Each row was made from one small tree. The marks that hang from a mark follow it in brackets, in the order of their numbers. Every link used is in the known rows. Write each row's tree.
Known rows:
K655(K907(K161(K707))): [  5  18  19  12   8  12   1 -30   0 -24 -20  14  -2  15  -3 -10  14  -1
  -1  12  -9  -3  -7  26  -5]
K302(K254): [  7 -11  19 -15   2  -6   6  -4   2  10 -18  12  -2   9  -6 -12   2  -6
   6   4   9  -6  -2  16   7]
K302(K707(K161 K745)): [ -1  18  12   3  -2   4   5 -12   4  12   4  23  14   9 -25  -3   6  15
   0 -14  -8 -18   3  10   4]
K254(K302(K707(K161 K745)) K603): [-11  27  28 -27   2  15  -5 -27   0   7 -16   7  -1   5 -14 -13   0  17
  -1 -40 -11 -18 -13   4   6]
K275(K907(K655)): [  3  20  20   1 -13   4   1  -5   9 -15 -19  15   4   3  -5   4   4  -6
   0  42  -7  -8 -12   6   3]
K907(K161(K707) K275 K655): [  2   4   1  28 -18  14  20  -4  26 -39 -16  18 -27  17  -9  16  14  -9
  -5  13 -16 -11 -16  21  -8]
K707(K161 K302): [  6  21  13   9  -7   9   4  -4 -11   5  10  32  16  -1 -10  -2  11  12
 -14  -9  -8 -26  -3   7   9]
K745(K254): [  8 -21  16 -14   6  -3   5  -1  -6  -7  -5   3  -3   6   0  -9   4   3
  12   8  13  -8   1  19  16]
K655(K345 K907(K161(K707(K745)) K275)): [  7  42   6  56   4  18  -4 -26   6 -36 -12  37  -1  33  -8  -7  32   5
  -2  15 -12 -17  -7  24 -11]
K302(K254(K603)): [  3 -15  31 -29   4   2   4  -6   5  15 -30   0 -12  14   2 -15  -6  -9
   5  -8  11  -5 -10  10   9]
K655(K345): [  5  15  13  15   9  -3 -12  -3 -14 -15  -4  17   9  14  16 -18  15  -3
   4  22  -9  -9   0  10   5]
K161(K707(K745(K254(K302)))): [ -1  -2   9 -20  10   4   4 -29  -9 -10  -9  -3 -12  14 -15  -8  20  10
  13 -27   9 -14  -2  23  20]
K655(K345(K309) K907(K161(K707))): [ 11  22  29  26  15  13  -5 -42  -6 -37 -16  25  -4  23   7 -17  38   2
   1  27 -11  -4   1  30 -13]
K309(K345): [  0 -10  21  -3  -2 -11  -4  11  -5   9  -2  19   2   9   9 -14  17  -6
   6  -5 -11  -5  -5  21  11]
K161(K707): [ -1  -1   8  -8   4  -2   2 -18  -5  -3  -9  -6  -2  21   0  -5  11  -8
   3   4  -3  -5   1  19  11]
K907(K161 K275): [  5   3  11   4 -11  10   9  11  10 -21  -6  25 -12   3   2   4  14  -3
  -3  14 -16 -12 -14  13  -8]
K309(K345(K655(K907(K161(K707))))): [  6  -8  32  28  -4   1  -5 -16  12 -14 -12  26  -4   6   0 -10  27  -4
  10  18 -17  -2  -6  38  -1]
K254(K302(K707(K745)) K603): [-10  20  25 -32   4  10  -6 -22  -2   1 -22  -8 -11   7  -8 -16   0   3
   6 -32 -11  -9 -12   4   9]
K345(K309): [  7 -10  27 -21   0  -3   0  -7  -7  -5  -3  11  -7   6   7  -5  25  -4
  -1  12 -10 -10   3  13   0]
K745(K254(K302(K707) K603)): [ -6 -13  29 -46   9   8   2 -27  -1  -5 -30 -26 -18   5   0 -21 -12   6
  18 -19  12   2  -6  18  19]
K309(K345(K655(K907(K161(K707(K745)) K275)))): [  5   1  20  46 -15   6   0  -8  24 -15  -6  41 -11  15 -15   3  37   0
   4   7 -20 -16 -10  36  -4]
K603(K254(K302(K707(K161 K745)))): [  3  28  12 -36   4   2 -10 -36 -16  13   2  23   9  -1 -26  -4  13  14
   1 -38  -9 -22   1  11  -5]
K345(K309 K655(K907(K161))): [ 17  -7  42   8  -4   9  -6 -16   8 -28  -9  32  -9 -11   4  -4  29   1
   1  42 -21  -9  -3  19 -16]
K655(K345 K907): [ 10  34  18  30  14   0 -21 -19 -14 -22 -14  23  15  20  17 -27  11   1
   1  34  -7  -6   1  18   1]
K707(K302(K254)): [ 10   1  14  -1  -5   1  11  -3  -4  13 -11  20   3   1 -17 -10   7  -3
  -1  -7   8 -14  -1  14  11]
K707(K161 K302(K254) K745): [ 10  18  13  12  -6   8  13  -5  -1  24   3  49  13   1 -36  -2  17  15
 -10 -31   5 -33  -3   8   7]

Which tree is each row?
[ -1  -7  31 -23   2   8  11 -22  16  26 -29   3  -1  12 -17 -15 -16   6
   5 -16  14  -7  -3  15   7]
K302(K254(K603) K707(K161))
[ 12  22  22  30   1   4 -14 -24   0 -28 -14  27  -4  27  17 -14  28   1
  -4  42  -9 -12   4  24  -7]
K655(K345(K309) K907(K275))
[  5  47  13  48  -8  25   9 -22   3 -36 -13  34   7   7 -15   2  24   0
  -3  35 -11 -14 -14  12  -3]
K275(K907(K161(K707(K302)) K655(K345)))
[  2  22   2  12  -3   7   9 -13 -10   3   7  16   3  16 -24   2  26   1
  -6 -24  -6 -24   0  11  15]
K161(K707(K302 K745))
[  0 -17  23 -22   7   6  10 -12   6   7 -15  -8 -10  14 -19  -9  -4   7
  17 -20  15  -7  -2  13  18]
K302(K707(K745(K254(K603))))
[  5  18  10  23  -4  15   5 -26  11 -29 -21  16 -10  25  -4  -2  14  -1
  -4  17  -8  -8  -9  29  -8]
K655(K907(K161(K707) K275))
[  9  20  17  21  -6  13   1  -7  10 -28 -17  30  -6   9   1  -5   9   2
  -5  25 -14 -10 -13  20 -12]
K655(K907(K161 K275))
[  9   2  25   9   6  15  -1 -38   5 -33 -15  18 -13  -4 -18  -8  25  14
  14   1  -3 -14  -7  31   4]
K345(K655(K907(K161(K707(K745(K254(K302)))))))
[ -1 -13  30 -45   9   8  -3 -15 -10  -9 -23 -12 -19   3  12 -18  -2   4
  11 -19   9  -7 -14  13  19]
K745(K254(K302 K603))
[  6  15  25  -2  -5  16  11  -7   2  28  -8  37   4   6 -28  -6   8  12
 -12 -43   7 -32 -11   0   9]
K707(K161 K302(K254(K603)) K745)
[  2  34  18  34  -3  17   4 -23   9 -39 -22  24   2  12  -4   0  19  -4
   4  46 -11  -4 -14  15  -8]
K275(K907(K161(K707) K655(K345)))
[ 16  -7  34  19 -17  11  -1 -12  21 -33 -11  34 -18  -3   2   5  30   0
  -4  47 -21 -14  -6  22 -18]
K345(K309 K655(K907(K161 K275)))
[  9   8  14  36 -13   4   1  -2  14 -38  -9  29 -19  20  12   4  29  -7
  -6  37 -15 -15  -4  15  -8]
K907(K275 K655(K345(K309)))
[  7  -2  26 -15  -3   9   9  -5   0  19 -22   9  -7   6 -10 -13  -1  -6
  -2 -22  11 -14 -10   6  13]
K707(K302(K254(K603)))
[  3   7  17 -16   6   7   1 -16 -10  -4   1  26   1  -2 -14  -9  14  25
   4 -29   3 -26  -6  14  14]
K707(K161 K745(K254(K302)))
[  6   8  23  -7  -3  11  10  -2   0  22 -14  21  -5   7 -23  -9  10  -1
  -3 -36   7 -23 -11   1  12]
K707(K302(K254(K603)) K745)
[-11  19  30 -35   1  14  -5 -31  -1   4 -23  -6  -3   2   0 -18 -10  11
   0 -24  -9  -8 -11  10   7]
K254(K302(K707(K161)) K603)
[  4  -6  15  -2   3   4  13 -14   6   8   3  18   8   7 -31  -4   3  23
  11 -15  13 -17   7  19  13]
K302(K707(K161 K745(K254)))
[  6  31   9  16  -8  10   4   0 -11   9  17  45  17   1 -24   2  22  17
 -16 -24 -11 -36  -5   2   8]
K707(K161 K302 K745)
[ -1  -3  28 -37   9  10  -3 -12  -9  -5 -17   1 -18   5  -1 -14   7   9
  10 -34   5 -16 -16   7  18]
K707(K745(K254(K302 K603)))
[  3  -6  13  -5   3  15  14 -17  -5   5  -5  -1 -10  20 -22  -1  17   6
   3 -39  17 -22  -4  13  25]
K161(K707(K302 K745(K254(K603))))
